In the rows, zero is written as 128.
Known rows, with every step that occurs:
R-V-K-W: [183 143 126 157 115 128 126 150 131 130 128 121 119 121 132 117 142 126
 165 138 122 118 122 126 126 126 114 139  93 152 147]
Q-B-R: [ 80 117 129 110 145 110 159 121 133 110 134 118 120 154 128 130 130 152
  92 137 134 135 132 142 118 114 136 173 154 128 122]
C-K-W-G-Q: [207 141 115 152 121 160 104 135 102 111 150 140 136 129 109  95 126 160
  91 122 152 122 144 126 127 148 135  86 166 130 150]
Q-B-V-U: [ 52 121 129 156 152 126 152 111 131 135 122 131 129 112 132 154 123 103
 135 128 123 135 123 122 130 126 128 160 140 135 128]
G-Q-B: [128 144 135 151 131 123 136 127 122 119 158 145 111 131 128 134 137 145
 114 139 133 123 139 133 148 120 149 121 169 118 148]
C-K: [171 144 141 111 143 142 135 138 130 141 143 130 135 103 123 120 142 200
 149 119 145 134 127 130 140 125 139 146 138 101 119]
E-U: [121 167 138 138 133  99 148 125 136  97 130 127 126  91 128 150 146 140
 117 136 136 167 119 133 165 127 168 141 144 112 156]
U-E: [205 147 135 118 110 133 150 102 144  87 131 136 129  83 101 122 148 152
 168 121 127 122 111 128 136 121 149 159 105  80 118]
B-R-V-W-Q: [140 121 110 110 119 158  87 135 115 131 102 113 145 157 160 105 101  96
  88 159 129 146 126 139  95 138 138 111 130 127 133]
K-W-Q-B: [ 86 141 123 119 114 118 163  94 132 109 157 138 110 166 121 128 109 153
  78 157 143 118 142 149 105 135 127 152 170 164 166]
B-V: [119 133 135 120 138 135 153 100 115 103 122 117 139 117 138 116 139 140
 167 112 123 119 117 124 141 153 130 124 124  93 115]
L-V-W-G: [180 127 106 104 123 116 114 127 100 184 119 106 162 101 116 137 136 147
 164 118 135 138 129 110 183 133 113  62 139 130 126]
W-K-C: [127 138 144  95 100 130 120 122 146 120 124 139 105 117 109 131 152 134
 150 156 127 129 134 122 160 124 114 156 119 119 123]
G-Q-B-R-V-K-C: [114 109 130 156 141 145  75 162 132 112 114 134  98 178 153 113 139  73
  92 164 110 124 142 129  92 106 117 161 134 150 125]
K-W-Q-B-R-V-U-D: [ 46 104 123 178 131 134 131 118 139 111 127 125 121 170 128 142  79  44
  65 162 121 143 129 138   4 142 131 167 122 183 167]
R-V-W-Q-B: [ 99 127 122 118 121  93 105 120 129 168 133 135 124 138 143 151 103 118
 121 161 122 130 132 138 112 118 111 126 140 171 144]
Q-B: [103 137 139 121 136  87 164 115 136 133 152 132 113 120 118 152 140 166
 139 135 133 126 130 134 151 110 125 161 150 127 133]
B-V-W-K-C: [ 71 117 127  98  95 169  78  93 130 144 110 125 113 132 120 114 121 134
 156 148 103 119 130 115 155 147 106 101 107 137  78]
H-Q-B-V-W-G: [ 86  96 119 107 142  83 127 101 116 151 111 133 146 145 124 138  88 167
  85 109 128 131 131 133 160 135 112  84 135 158  98]
C-K-W-V: [162 145 123 116 136 108 103 124 129 130 165 123 135 133 120  97 121 187
 126 127 146 125 135 132 111 145 116  97 145 145 124]
V-W-G-Q-B: [135 124 109 154 115 102  89 128 105 152 148 140 122 128 112 131 113 133
  93 126 132 123 143 125 182 113 136  60 163 133 130]
B-H: [177 145 127 106 126 108 150 105 127 101 121 113 126 114 140 139 151 122
 124  96 122 131 131 133 173 152 128 106 145 102 131]
W-K-V-L: [121 136 143 110 114 129 118 152 139 136 128 134 122 107 116 125 161  94
 191  93 131 122 124 117 172 129 122 138  87  98 121]
H-Q-B-R: [ 95 111 139  95 156 108 164 132 139 105 120 131 128 169 137 128 114 178
  43 142 144 152 134 155 116 120 152 170 152 138 127]
R-V: [164 144 138 122 131  98 141 137 126 125 121 120 132  94 139 148 155 109
 182 142 124 141 113 125 128 128 113 150 111 123 147]
B-V-W-Q: [103 129 117 116 114 178 110  90 110 129 118 124 145 146 149  96  96 143
 123 123 127 118 127 132 138 158 142  74 130 104 116]
L-V-W-K: [175 143 122  96 108 145 105 138 122 203 136 127 147 104 114 135 135 173
 166 143 128 126 137 118 152 130 120  80 123 149  96]
H-Q-B-V: [ 77 116 146 105 159  96 174 100 131 112 123 137 135 150 141 141 112 177
 105 125 131 128 127 144 118 141 125 150 139 146 113]
K-V: [116 135 137 105 124 176 156 127 123 112 130 114 126 111 130 128 165 116
 165 123 130 147 112 114 145 144 122 139 121  98 145]
B-Q: [159 140 133 112 132 139 172 112 120 102 120 120 130 129 148 105 136 136
 112 127 142 151 131 139 157 142 140 115 155  81 139]
E-U-V-K: [161 147 140 159 128 118 142 172 145 108 141 131 135  74 125 144 137 130
 154 110 131 133 104 126  82  94 169 137 110  93 130]

Rows:
[174 138 134 128  99 189 117 137 153 121 116 156 133  68  96 142 150  62
 155 129 127 140 112 104 108 119 127 182  80  99 125] -> W-K-V-U-E
[ 47 119 122  98 112 168 117 115 123 157 143 128 117 157 136 133 109 125
 104 141 128 135 130 127 122 130 116 118 147 140 143] -> K-V-W-Q-B
[200 146 129 155 112 155 141 118 151 101 117 141 132  60 103 134 142 106
 157 130 127 142 111 121 152 112 163 166 105  86 139] -> V-U-E
[151 125 127 114 143 122 130 139 120 103 105 108 138 129 148 123 145  96
 133 143 126 152 117 129  95 133 125 163 116 119 134] -> B-R-V
[190 126 138 142 119 141 147 170 135 129 145 125 133  86 122 122 139 150
 196 101 132 101 107 118  87  94 144 127  93  73 113] -> U-V-K
[134 133 122 152 121 171 139 114 119 107 130 118 125 144 129  89 125 159
 149 111 121  96 124 125 138 148 130 111 103 128 111] -> B-V-K-W
[106 118 122 160 151  65 110 114 105 109 126 138 135 140 127 122 125  80
 147  68 127  92 138 123 171 132 128  88 139 107 123] -> W-G-Q-B-V-L
[124 131 142 111 147 164 113 146 134 142 125 116 128 108 126 109 157 142
 194  79 134 136 119 121 154 134 130 140 104  94 123] -> C-K-V-L
[164 131 111 183 115 112 116 144 114 126 158 149 113 152 108 111 121 135
  75 122 140  96 149 127 155 111 128  97 150 145 148] -> V-K-W-G-Q-B
[159 142 132 159 132 123 131 160 132 142 103 122 135  71 142 158 145  60
 172 148 125 162 113 118 142 121 129 159 112 122 167] -> R-V-U
[190 140 138  93 135 107 162 113 135  98 108 125 134 129 146 137 132 147
  82 101 132 147 135 148 175 155 141 105 145 113 138] -> B-H-Q
[ 59 109 131 110 140 125 131  98 127 149 119 131 132 151 138 132  92 194
 102 128 117 133 127 142 143 137 132 101 134 158  94] -> H-Q-B-V-W
[104 104 126 159 138 122  94 125 114 110 121 147 116 164 130 113 126  93
 111 115 117  94 146 112 151 120 102 111 136 123 115] -> W-G-Q-B-V-K-C
[ 85 112 107  85 139 154 119 120 114 168 127 113 147 181 145 122  99 157
  68 155 135 136 148 142  85 130 134 114 175 166 121] -> L-V-W-Q-B-R
[130 113 129 139 153  88 127 166 138 140 122 123 124 151 146 134 132 119
 111 136 122 126 130 134  94  95 114 185 107 147 113] -> Q-B-R-V-K
[102  94 103 116 137  66  96 130 114 155 108 111 138 141 128 144 112  93
  94 141 120 147 126 124 117 110  95 126 132 171 116] -> Q-B-R-V-W-G
[151  95 116 131 146  66 132 161 127 121 107 131 135 181 130 125 102 123
  34 140 139 134 139 143  92 114  99 158 115 201 137] -> H-Q-B-R-V-K-W-G
[144 132 140 130 115 157 120 138 144 124 122 124 102 126 124 110 153 149
 160 137 122 123 127 121 192 111 131 147 106  95 129] -> V-K-C
[155 134 111 111 134 114 150 112 127 145 139 130 134 187 142 137 117 130
  67 115 127  98 162 143  95 145  99 111 174 191 138] -> L-V-K-W-Q-B-H
[ 68 119 113  84 115 154 113  93 125 139 130 122 118 166 149 143 111  89
  71 112 112 135 139 132 131 152 104  92 165 149 130] -> K-V-W-Q-B-H
[207 144 132 126 140 140 147 162 122 174 132 119 147 112 133 125 154 171
 183 117 136 118 132 119 157 117 129 119 117 108 122] -> L-V-K
[ 94 125 149 163 108 183 133 152 144 155 136 137 127  90 101 152 127  66
 167 118 124 144 114  99 102 137 133 138  68 102 129] -> W-K-V-U-D
[ 79 106 118 122 108 153  32 135 131 144 119 142  96 172 134 127 118  77
  80 192 102 135 149 128  84 118 107 126 141 190 102] -> G-Q-B-R-V-W-K-C
[177 126 126 150 102 165 148 152 134 111 150 118 122 105 110 106 133 155
 179 113 127  97 107 124  72 112 140 120 103 113 128] -> U-V-K-W
[ 61 121 135 118 151 101 163  93 124 119 137 126 127 133 130 142 129 150
 151 119 119 115 124 129 121 136 115 152 141 134 110] -> Q-B-V
[137 146 128 166 111 137 139 152 142  91 147 124 122  94 112 127 129 135
 139 124 127 130 107 132  63 111 167 131 118 136 144] -> E-U-V-K-W
[ 91 120 136 143 151 108 146 127 131 139 137 134 126 141 135 125 125 160
 145 104 119  96 130 127 136 113 117 148 111 122  92] -> Q-B-V-K
[105 118 115 186 148 115 119 126 104 121 120 147 143 119 131 144 114  57
  94 113 134 124 136 111 140 131 127 106 161 122 147] -> W-G-Q-B-V-U
[215 146 125 134 130 161 142 122 139 132 111 131 157  64 108 150 153 104
 185 135 127 144 115 114 115 124 144 158 116 107 135] -> L-V-U-E
[187 129 107 185 118 165 105 127  92  97 128 137 141 151 126  76 119 111
 106  96 133  90 137 117 146 153 130  59 123 114 129] -> B-V-K-W-G-Q
[140 122 122 118 101 161 125 132 127 145 142 109 130  78 115 125 123 154
 195 124 119 123 102 120  95 114 147  84 119  99 108] -> U-V-W
[ 71 116 116 123 137  86 120 117 134  96 118 118 116 187 144 118 109  72
  94 136 128 121 138 155  74 136 121 168 139 178 158] -> K-W-Q-B-R-V-L
[128 137 142  97 108 156 138 143 129 136 134 136 128 107 119 134 155 116
 154 127 136 134 123 112 131 136 108 145 106 111 124] -> W-K-V
[110 130 130  99  82 157  78 116 143 157 123 132 100 116 105 121 133 152
 149 162 115 132 136 123 184 122 122 107 115 132 106] -> V-W-K-C
[107 108 140  99 162  77 151 147 137 115 104 127 133 161 154 149 118 131
  69 157 133 160 128 151  73 123 119 187 133 170 136] -> H-Q-B-R-V
[ 44 103 154 170 158 124 166 113 144 135 120 138 134 129 122 159  82 126
 116 113 120 141 119 131  94 142 146 138 100 135 119] -> H-Q-B-V-U-D
[152 146 130 124 138  41 100 135 136 127 139 119 132 112 132 110 141 118
 193  83 137 118 128 128 206 124 136  81 108  78 131] -> W-V-L
